Each row was made from one small tree. Brackets hold a mark, then the marks that hang from it, in alphabetical order. Every link used is in the known rows. Write each row's tree.
In the rows, 128 means zero.
Known rows
[botolo beti fotote lidef [zimedi vope]]: [116  98  95 133 117 129  59 215  78 133  81 113 130 128 124 110 150 113
  95 109 117 163 109 115 192 111]
[pered zimedi]: [109  68  85  86 121 126  81 145 108 161 103 101 112 136 104 143 118 143
 122 134 104 123 123 133 173 125]
[pered [zimedi [botolo lidef]]]: [125  69  82  92 120 131  54 151  75 172  93 106 126 148  95 165 149 121
 113 132 114 132 130 115 171 130]
[pered [zimedi botolo vope]]: [111  74  70  90 126 134  58 158  96 182  96 106 120 122 116 155 153 137
 103 145 104 133 116 117 181 118]
[fotote botolo]: [111  85  90  94 127 127 100 165  99 143  95 122 128 126 129 121 123 118
 117 142 100 116 127 146 171 138]
[pered [zimedi [botolo beti lidef]]]: [123  67  88 105 117 134  49 182  81 173  93 111 143 154 105 154 142 119
  94 115 110 139 124 103 193 125]
[botolo fotote lidef [zimedi pered]]: [117  95  96 102 114 122  81 183  66 115  82 100 100 139 107 117 132 115
 141 113 124 154 126 137 164 121]
[fotote [botolo beti]]: [108  82  99 109 124 129  96 196 104 142  97 124 145 131 137 110 114 116
  97 124  97 124 123 134 191 135]
[lidef [botolo fotote]]: [103  90  84  99 128 135  89 127 121 150  79 111 128 149 127 127 134 112
 110 114 100 143 118 128 166 128]
[botolo fotote zimedi]: [108  94  94 115 122 128  90 155  99 142  86 110 116 133 116 119 128 124
 103 109 109 151 118 148 172 130]
[fotote [botolo beti lidef zimedi]]: [132  92 103 134 120 124  82 227  63 135  83 122 144 146 113 108 131  97
  98 114 112 142 131 128 186 130]
[beti botolo]: [109  88  88  87 131 127  80 154  81 161  83 114 127 137 126 145 128 121
 113 124 104 124 119 132 166 133]
[zimedi pered vope]: [101  90  87  70 124 124  88 186  84 134  92 101  95 112 128 121 128 151
 154 148 117 127 115 139 163 114]
[lifom [fotote [botolo lidef zimedi]]]: [142  94 102 128 114 117  78 198  48 125  83 109 121 148 108 121 157  98
 137 142 111 132 141 145 155 133]
[lifom [fotote botolo]]: [119  86  97 101 118 123  93 162  84 133  96 113 121 134 128 125 140 117
 133 152 100 116 133 153 160 138]
[botolo beti fotote lidef zimedi]: [118  93 103 132 115 128  71 193  86 135  84 112 135 148 115 113 132 109
  94  92 117 158 117 123 185 124]
[vope beti zimedi]: [116  78  73 124 119 121  99 154 126 147  77  98 155  75 119 120 113 150
 133 125 116 120 140 151 194 122]
[lifom [fotote [botolo zimedi]]]: [130  93  98 123 119 118  91 192  66 134  87 109 119 137 116 117 144 112
 127 139 104 132 137 157 162 136]
[lidef botolo]: [114  86  88  92 131 131  93 148  97 165  79 108 124 153 116 133 133 123
 121 124 106 130 126 131 155 129]
[zimedi botolo]: [114  82  90  90 128 134  82 142  86 179  89 116 129 134 118 146 139 132
 102 122 111 130 122 140 165 138]
[lidef [botolo [beti vope] fotote]]: [ 93  94  99 110 130 133  66 161 129 138  68 107 144 130 140 119 140 110
  84 114  99 152 104 104 192 118]
[botolo beti lidef [zimedi pered vope]]: [122  94  97 109 117 120  68 252  48 125  80 100 110 130 115 109 137 134
 134 123 128 151 117 121 180 105]
[lifom [fotote [botolo lidef]]]: [131  86  99 105 114 121  79 177  64 130  91 113 122 146 118 129 154 102
 147 153 108 116 138 139 155 136]
[beti [botolo [zimedi pered vope]]]: [113 101  79  95 130 119  72 220  51 134  74 100 103 119 121 129 137 125
 133 133 115 147 116 127 173 111]
[zimedi [botolo fotote] pered [vope beti]]: [ 97  88  63  99 122 133  75 161 118 138  78 106 129  84 143 125 141 138
 116 140 115 143 118 132 202 112]
[lidef [botolo fotote [zimedi vope]]]: [111 102  76 125 130 132  79 177 100 148  69 106 121 132 127 116 154 112
 101 118 106 162 114 126 171 113]

Write each row's tree
[127  90 102 117 117 120  86 252  50 112  84 111 129 142 113 103 121 102
 124 120 117 144 131 128 188 122]
[fotote [botolo beti lidef [zimedi pered]]]
[108 100  84 137 128 135  72 207 104 147  67 109 135 141 133 106 145 110
  83 102 103 169 106 111 192 108]
[lidef [botolo beti fotote [zimedi vope]]]
[106  91 102 126 120 130  85 182 106 142  85 112 132 135 123 106 119 124
  82  91 107 158 113 133 191 126]
[botolo beti fotote zimedi]
[ 93  92  81 107 121 127  66 142 114 126  71  93 131  72 133 137 143 125
 117 136 112 159 117 126 200 119]
[beti [vope [zimedi [botolo fotote] pered]]]
[111  69  64  99 122 125  74 166 124 155  92  98 129  95 117 129 131 155
 124 150 110 117 124 126 195 108]
[pered [zimedi [vope beti]]]
[109  91  87 116 120 141  47 184  88 156  84 122 144 130 139 134 164 109
  81 118 112 156 106 104 194 119]
[zimedi [botolo beti fotote lidef] vope]
[ 99  93  83 123 125 130  59 125 125 147  70 103 145  75 137 142 153 121
  89 131 107 155 115 124 200 125]
[beti [vope [zimedi [botolo fotote]]]]
[134  96  93 113 126 121  67 195  42 155  71 110 128 150 102 142 144 102
 115 114 117 141 127 126 160 129]
[beti [botolo lidef zimedi]]
[121  77  66 130 122 128  85 148 116 165  71 104 166  79 121 138 131 141
 112 123 115 132 140 142 201 127]
[vope beti [zimedi botolo]]
[103  89 105 108 128 124  78 194 106 131  87 118 142 109 142 109 126 116
  87 143  98 123 113 124 199 128]
[fotote [botolo [beti vope]]]
[112  90  66 102 132 125  74 177 101 154  73 108 143  97 138 132 138 135
 117 142 108 119 119 127 191 114]
[zimedi [vope [beti botolo]]]
[117  87  79 125 116 133  66 141 100 147  75 110 150 111 120 146 154 106
 106 113 114 154 128 121 187 130]
[vope [zimedi [botolo fotote lidef]]]
[106  91  79  87 118 133  58 171  72 137  84 109 113 120 130 141 163 117
 126 138 119 151 113 116 177 116]
[zimedi [botolo fotote lidef] pered vope]
[ 96  90  83 111 124 142  62 175 113 164  86 122 140 117 149 129 151 124
  69 116 103 155 100 114 200 121]
[zimedi [botolo beti fotote] vope]
[122 100  87 120 123 125  61 170  66 138  71 112 129 148 113 137 146  88
 103 107 113 157 121 120 170 127]
[beti [botolo fotote lidef zimedi]]
[137  94  74 138 123 120  79 225  75 129  74 113 144  98 120 105 153 111
 121 148 118 129 136 138 191 115]
[fotote [botolo lidef [zimedi [vope beti]]]]
[128  83  82 120 119 129  69 160  78 164  75 108 149 116 109 150 151 118
 121 122 119 140 136 125 177 130]
[vope [zimedi [botolo lidef]]]
[102  94  82  94 127 114  69 178  86 119  65  88 127  78 126 139 130 126
 140 144 110 136 121 120 191 115]
[beti botolo [vope [zimedi pered]]]
[125  96  91  98 118 119  71 223  43 128  81  96  97 124 105 120 146 133
 153 140 132 144 124 132 159 109]
[botolo lidef [zimedi pered vope]]
[101  88  91  94 122 115  83 170 101 117  76  85 119  76 119 125 123 147
 149 148 118 136 125 136 184 114]
[beti [vope [zimedi pered]]]
[113  99  85 107 116 123  69 203  64 113  80  99  97 122 118 115 148 120
 144 130 126 157 116 129 169 108]
[botolo fotote lidef [zimedi pered vope]]
[121  98  89 108 117 116  86 226  54 113  87  98  97 117 126 108 151 120
 153 160 110 136 130 147 167 116]
[lifom [fotote [botolo [zimedi pered vope]]]]
[124  95  74 136 117 125  68 187  96 131  72 106 133 103 122 110 155 123
 117 126 123 147 123 134 191 109]
[botolo fotote lidef [zimedi [vope beti]]]
[113  91 102 115 111 124  75 214  72 114  82 104 119 143 114 109 124 116
 121  99 121 162 120 124 184 118]
[botolo beti fotote lidef [zimedi pered]]
[126  91  77 123 129 120  83 184  84 154  66 106 147 118 117 127 125 122
 106 115 112 132 132 143 186 125]
[vope [beti [botolo zimedi]]]
